Each row comes from the steps of one path. Every step used is in the known rows, and no mark comes twice. Write the path behind each row, first mark first.
Known rows
remav felum nezug: -3,8,1,4,11,10,-5,11,5,8,0,6,-2,-1,-3,-2,-8,0,-7,-8,5,-13,-9,2,-4,4,-20,2,2,0,3,3,9,-9,4,-4,-6,2,1,7,-6,3,-10,3,-7,-4,5,8
remav dovab: 3,-1,1,4,6,4,1,-5,-1,3,-2,7,3,-5,-1,-3,-11,-1,0,-4,1,2,-9,-2,10,10,6,10,6,-2,-9,2,1,-2,-4,7,4,9,1,4,-7,7,-4,-5,5,-6,10,-3
dovab kizepe mokab zazak felum: 0,6,-8,5,-3,-18,9,6,-11,7,-14,5,-14,7,24,1,22,-11,6,7,29,-17,7,-8,0,-20,-12,9,-9,15,-3,1,11,16,-3,-11,4,-3,5,5,12,8,-10,35,9,-5,7,9
mokab zazak sidi remav dovab: 2,-6,-7,6,13,-1,-5,2,5,2,-2,-2,6,-10,3,-6,-2,-5,13,-1,9,5,-2,-20,8,14,-1,3,15,-2,-20,14,-16,6,-7,-12,12,7,5,-17,-1,8,-13,7,27,-3,19,4
sidi zazak felum nezug: 1,8,-13,10,1,12,3,6,-2,-1,2,-5,-6,9,9,8,7,-15,-8,-1,13,-15,2,-13,-10,6,-4,0,-1,-9,-1,8,18,2,2,-15,-9,-3,11,14,11,18,0,-3,10,-3,5,8
felum zazak sidi: 4,5,-9,-2,3,-8,-9,5,-4,7,-1,-1,7,-7,0,1,15,-10,4,6,-1,4,-11,-3,11,8,-3,0,6,0,-13,18,2,9,-3,-13,7,0,-4,-9,5,7,-6,0,8,3,-1,-8
felum remav dovab: 15,-5,6,4,2,0,2,2,8,0,7,1,5,-4,-9,-10,-5,6,3,-16,-7,3,-5,1,13,15,-4,8,15,2,-3,6,8,-10,4,7,2,3,1,-2,-5,8,0,-2,8,-8,12,3
sidi remav dovab: -2,-11,8,2,9,6,-1,-2,5,2,7,-4,1,0,2,5,-2,5,2,-10,-3,3,1,-7,0,10,2,9,13,-7,-8,7,-9,-4,2,0,0,9,1,-4,-8,6,-10,4,13,-7,15,7
sidi remav mokab zazak: 2,-5,-2,0,-1,-2,-7,6,-8,5,-6,-4,-4,8,4,6,4,-5,9,-6,14,-7,3,-16,-8,-8,-8,-4,16,7,-6,4,4,6,11,2,8,-2,3,-13,3,12,-11,18,28,-1,11,4
mokab zazak felum: 1,1,-18,2,0,-1,8,-1,-5,4,-14,6,-8,9,14,2,1,-14,1,6,19,-11,0,-11,3,-3,-7,-3,-8,3,2,2,8,17,6,-5,3,-1,2,2,7,16,-7,13,15,-5,3,7
zazak felum: 1,-10,-5,1,-1,-1,8,-1,1,3,-2,1,-7,7,16,2,6,-12,0,-1,9,-1,8,-2,-1,0,-8,1,-10,-2,0,4,5,2,6,2,-2,-3,-6,7,1,8,-4,5,1,-4,1,4
remav mokab zazak: 4,6,-7,1,-2,-5,-5,4,-11,9,-13,4,-2,6,0,0,-6,-8,8,2,18,-8,-7,-9,0,-9,-3,-4,8,14,-5,-2,14,7,2,8,15,-5,3,-4,5,10,-6,14,23,1,4,-1
sidi zazak: 2,2,-6,5,3,7,1,2,-6,-5,1,-5,-2,-2,-5,2,-3,-5,-6,5,4,-8,-5,-10,-1,1,13,-4,6,1,-5,4,1,1,2,-6,-1,-1,8,3,6,6,-1,-7,9,8,2,1
mokab zazak sidi remav: 0,-7,-11,0,4,-6,-2,7,3,-1,1,-8,7,-5,5,1,10,-7,13,3,10,2,5,-20,-2,1,-8,-10,6,0,-7,14,-13,8,-1,-17,10,-1,6,-17,2,4,-7,9,23,1,10,9
sidi remav dovab kizepe mokab zazak: -1,1,6,8,9,-11,-2,6,-9,4,-6,-4,-10,-3,13,5,12,4,9,-2,18,-13,1,-15,0,-8,-1,18,12,8,-13,2,-2,9,-3,-9,5,9,12,-8,4,8,-15,32,21,-9,21,11
dovab zazak: -3,6,4,-1,8,1,1,5,-9,0,-5,4,-6,1,-1,-1,4,-4,0,12,10,-3,-9,-11,2,-4,0,-6,-1,2,-2,7,6,6,7,-4,-2,7,2,6,4,2,-9,5,-3,3,-1,0
remav dovab zazak felum: 0,-5,-1,3,16,5,10,-2,-6,3,-10,11,-10,1,9,-3,1,-15,1,6,16,-4,-12,-11,9,-1,0,1,-2,-5,-8,9,9,11,4,3,-3,14,-2,16,0,15,-12,8,1,-8,5,3
tanaz sidi zazak: 4,0,-17,9,0,13,-10,-5,-4,-4,3,-11,0,-2,-14,-2,1,-10,3,2,15,-1,2,-11,-3,0,14,0,2,1,-11,7,-8,-2,-10,-9,4,-2,11,4,3,-2,-1,-10,15,10,0,-5
kizepe dovab zazak sidi remav: -5,-13,-2,-1,14,7,0,4,2,-2,3,-7,-3,-14,9,-2,11,-12,4,6,1,9,1,-23,0,8,-8,-9,10,2,-15,32,-11,9,-4,-24,2,10,-3,-8,0,10,-14,-1,4,-5,1,8
felum zazak: 5,9,-2,-1,1,-2,-7,4,-7,8,-1,-1,-2,-2,-3,5,3,-3,-3,6,-7,-2,-12,4,5,6,3,-1,7,3,-1,10,10,10,6,-8,1,4,-2,0,4,9,-4,3,4,2,0,-6
kizepe sidi remav dovab: 6,-13,-1,17,8,2,-6,-1,0,-3,3,-2,3,-6,-5,0,-6,16,10,-6,2,16,4,-3,-1,17,-2,13,17,-12,-11,11,-10,-7,-1,-2,4,10,-1,1,-4,2,-9,-3,15,-3,17,1
remav dovab zazak: -1,3,6,5,14,6,-3,-1,-8,3,-6,7,-6,-4,-4,-7,-5,-2,1,9,9,-2,-16,-12,9,4,7,3,6,-1,-9,9,5,7,-3,0,3,16,2,10,-3,10,-8,2,3,-2,7,-5
remav dovab kizepe sidi zazak: 6,3,1,29,6,0,3,5,-11,-4,-4,1,-6,-15,-8,-2,-6,11,5,0,16,10,-11,-7,4,7,22,15,11,1,-25,9,-3,-1,-13,-6,6,7,19,14,11,7,-9,-3,10,9,18,0
felum zazak sidi remav dovab: 7,-10,1,5,11,-1,-11,5,0,10,6,-7,11,-9,1,7,11,-7,6,-2,-5,10,-6,-10,9,22,-1,6,17,-7,-17,22,-8,1,2,-10,9,10,-3,-13,-2,12,-11,2,20,-1,16,-1
mokab zazak sidi remav dovab kizepe: -2,-1,6,8,11,-9,1,10,1,1,-2,-3,1,-14,5,-1,11,-4,13,-6,14,6,0,-19,4,1,3,6,9,1,-26,13,-18,7,-13,-13,9,8,17,-9,5,6,-19,13,19,-3,22,10
remav dovab kizepe mokab zazak sidi: -1,8,-2,11,6,-19,-1,5,-10,7,-11,6,1,-12,8,-10,13,-4,16,6,24,-8,-10,-14,13,-8,-3,18,8,15,-20,8,-2,12,-22,-9,17,5,8,-5,3,5,-8,22,19,-3,18,1
felum zazak sidi remav: 4,-7,-4,-4,3,-5,-10,10,3,9,6,-10,9,-6,3,9,20,-5,10,2,-4,7,0,-10,1,10,-4,-4,13,-5,-9,19,-9,3,5,-19,5,1,-2,-14,3,5,-11,6,11,5,7,1

Write each row's path
18,-15,-18,11,1,14,2,-7,6,-3,4,-7,1,-1,-9,-9,2,-13,4,-14,16,3,2,-15,7,15,2,7,11,-1,-15,15,4,-4,-3,0,-2,-2,9,6,1,13,-4,-10,19,-1,10,7 | tanaz sidi zazak felum remav dovab
-1,-19,1,5,13,5,-5,7,8,6,6,-2,4,-12,3,2,6,-9,11,-12,9,3,2,-11,-3,6,-18,-6,9,0,-11,15,-25,-5,2,-9,3,2,-7,-13,-8,-9,-21,3,-1,3,8,11 | zazak sidi remav felum
5,-5,-5,-2,0,-3,14,6,-1,0,1,5,-8,7,6,-6,18,-12,5,-3,10,-1,-2,-14,5,-3,-18,-15,0,2,4,14,17,4,18,-3,-10,1,-1,5,8,10,-7,6,-5,-4,-2,9 | dovab zazak felum remav
0,-14,3,2,2,-4,-5,4,8,1,9,-12,7,-4,5,3,17,-3,13,-6,1,13,13,-12,-2,6,-10,-5,9,-2,-10,12,-19,-5,-2,-10,1,-2,-2,-16,-1,-4,-8,0,9,-1,5,8 | zazak sidi remav
-3,-14,2,1,16,8,8,-1,-2,4,-3,0,-8,4,17,4,9,-13,4,-1,15,-1,4,-21,-1,0,-7,0,2,-10,-7,15,1,8,10,-4,-7,16,0,10,-2,16,-20,11,9,-12,10,9 | sidi remav dovab zazak felum
0,13,-16,3,-3,3,5,8,1,3,-9,6,-4,9,14,5,6,-13,-1,3,17,-15,1,-9,-3,2,-14,0,-4,-5,4,6,23,12,0,-15,-5,-4,8,6,9,24,-1,9,14,-8,9,11 | mokab zazak felum nezug
11,5,-4,-1,-10,-10,1,10,-3,5,-4,4,1,4,-7,-6,2,-3,9,-12,9,-6,-5,-9,4,-8,-14,-4,18,12,-1,2,23,0,16,7,10,-9,4,-11,5,13,-4,11,21,2,7,1 | felum remav mokab zazak
-5,-8,5,-1,8,0,-3,9,2,0,5,-8,2,-4,3,1,20,-10,14,3,11,8,3,-23,-2,-3,-8,-14,8,-3,-10,18,-12,2,1,-17,0,6,0,-8,4,-4,-14,3,6,2,4,9 | dovab zazak sidi remav
1,-6,-14,8,3,8,10,-3,-6,1,-3,-2,-7,4,11,6,2,-17,-6,1,15,-7,6,-11,-3,-1,4,-2,-3,-2,-8,5,5,8,7,-5,-1,0,3,9,6,13,-6,-3,9,1,5,9 | sidi zazak felum
9,-11,-4,1,0,0,14,4,-2,9,-6,4,-11,5,12,-7,9,-18,-2,-7,12,-3,-3,-17,4,-2,-25,-5,9,11,-7,29,28,7,17,7,4,-4,-9,3,4,25,-11,8,6,-11,-1,9 | kizepe dovab zazak felum remav mokab
1,-11,17,8,8,-7,5,7,3,2,9,-8,4,-13,7,3,13,2,14,-15,6,16,7,-11,0,5,0,10,10,-3,-24,15,-23,-7,-16,-6,3,9,11,-5,2,-2,-16,8,5,-3,17,9 | zazak sidi remav dovab kizepe
-5,-2,-4,-1,7,0,11,2,-7,4,-8,6,-11,7,13,-1,11,-13,2,12,17,-3,-3,-13,0,-9,-8,-6,-9,-2,0,11,10,13,11,-8,-3,4,-2,13,6,10,-12,7,-2,-3,-4,4 | dovab zazak felum
2,1,-10,4,-3,-12,-5,6,-8,8,-13,5,8,-5,0,-5,2,-17,14,1,18,1,-5,-17,8,-8,-8,-6,9,14,-13,7,4,9,-4,3,23,-8,-1,-10,3,10,-6,10,25,5,3,-4 | remav mokab zazak sidi
9,0,6,2,9,1,4,3,2,-3,2,9,0,-5,-12,-12,-1,0,3,-3,1,0,-18,-10,11,7,-6,-3,16,0,-4,8,13,-4,9,2,0,10,4,2,0,10,-10,0,5,-5,8,2 | felum remav dovab zazak
10,-10,1,-3,-5,-8,13,9,-6,9,-4,1,-4,11,9,-5,18,-17,8,-11,19,-3,1,-14,2,-11,-23,-9,8,8,-2,15,26,0,21,9,1,-7,-5,5,5,13,-13,12,7,-3,0,7 | dovab zazak felum remav mokab
14,-13,0,1,-10,-7,12,3,1,8,1,-2,0,10,12,-4,16,-11,8,-23,11,2,11,-5,0,-6,-24,-2,8,4,-1,9,22,-8,18,15,2,-12,-6,0,2,11,-4,6,6,-6,5,10 | zazak felum remav mokab
0,2,-25,9,-1,18,-3,1,3,0,4,-14,-1,8,-1,3,11,-17,-5,-3,18,-7,10,-11,-9,6,-5,3,-5,-12,-7,11,13,-4,-10,-16,-5,-6,16,15,6,9,0,-5,16,2,3,2 | tanaz sidi zazak felum nezug
14,-13,-23,7,-7,10,1,-1,7,-7,6,-12,1,4,-6,-4,14,-13,4,-11,16,3,10,-12,0,5,-10,-2,0,-1,-6,14,3,-3,5,-7,-6,-10,9,4,6,7,0,-8,13,4,1,7 | tanaz sidi zazak felum remav
1,-5,10,15,-3,-11,0,11,-4,-4,5,-10,-7,-7,3,8,16,16,15,-5,6,21,9,-2,-15,-6,-4,8,7,-4,-14,11,-11,-8,-2,-13,-2,2,9,4,12,-9,-15,8,1,5,12,9 | dovab kizepe sidi remav
2,-12,9,-1,0,-1,-5,6,-4,6,3,-10,3,9,5,7,9,-2,7,-14,6,5,13,-9,-11,-7,-10,-2,15,1,-7,5,1,-9,10,9,4,-1,-2,-11,0,-2,-12,9,15,1,5,4 | sidi remav mokab
0,-4,3,-1,14,8,-13,10,-2,10,3,-5,-7,-3,2,10,3,-3,-2,-3,1,-7,-12,-5,-1,6,-9,-3,10,1,-5,17,-7,5,21,-9,-4,8,-6,-5,-1,7,-26,12,3,6,6,6 | sidi remav felum zazak
12,-11,-2,4,0,1,14,-2,12,4,1,5,3,0,6,-8,2,-7,-1,-19,5,3,1,-3,11,15,-13,8,5,-3,-2,8,10,-4,10,10,-4,0,-1,4,-4,15,-4,1,7,-12,12,8 | zazak felum remav dovab
-4,-17,3,-1,12,2,1,6,-2,7,-1,-6,-2,-5,7,1,12,-18,8,-2,9,11,3,-29,-3,-3,-14,-7,16,10,-20,32,-2,4,-1,-9,12,4,-7,-12,0,11,-16,6,17,-3,3,5 | kizepe dovab zazak sidi remav mokab
0,-1,-10,2,-2,2,0,13,-3,11,-3,-6,-3,16,18,11,16,-17,4,-13,19,-12,15,-16,-12,-5,-26,-3,9,-3,-2,6,24,1,12,-9,1,-7,4,-2,11,20,-11,22,29,-6,13,13 | sidi remav mokab zazak felum nezug
-8,-4,1,5,13,9,-7,15,14,8,11,-5,6,-8,2,1,9,-5,5,-16,6,-2,5,-10,-7,11,-27,-3,10,-7,-9,18,-10,-13,1,-16,-3,-1,0,-7,-4,-3,-17,5,1,-3,14,15 | zazak sidi remav felum nezug
4,5,-2,2,10,6,-11,8,-6,14,-5,7,-4,-4,-3,2,-4,-5,-4,3,4,-11,-23,0,8,6,-5,-1,1,5,-5,12,3,5,14,-1,2,6,-9,0,0,8,-18,9,-5,5,4,-1 | remav felum zazak
16,-16,-20,8,-8,4,1,-1,0,2,3,-13,3,9,-5,-5,17,-19,8,-19,24,1,12,-14,-2,-3,-15,-1,10,5,-13,15,16,-7,8,8,4,-14,5,1,7,11,-4,-2,23,5,0,1 | tanaz sidi zazak felum remav mokab
1,-8,13,3,18,8,-2,2,-4,0,1,-3,-4,-2,1,1,1,-1,3,1,8,0,-8,-18,3,2,5,-2,14,-7,-12,12,-4,2,4,-5,-4,19,4,4,-4,7,-15,6,10,-5,11,2 | sidi remav dovab zazak
-7,0,0,-2,11,7,3,2,-2,1,-9,4,-12,-8,4,-4,-4,-8,-7,15,2,-4,-14,-14,2,1,-1,-4,-2,8,-6,22,8,11,-1,-11,1,8,-3,1,1,13,-4,-1,-3,-5,-3,0 | kizepe dovab zazak
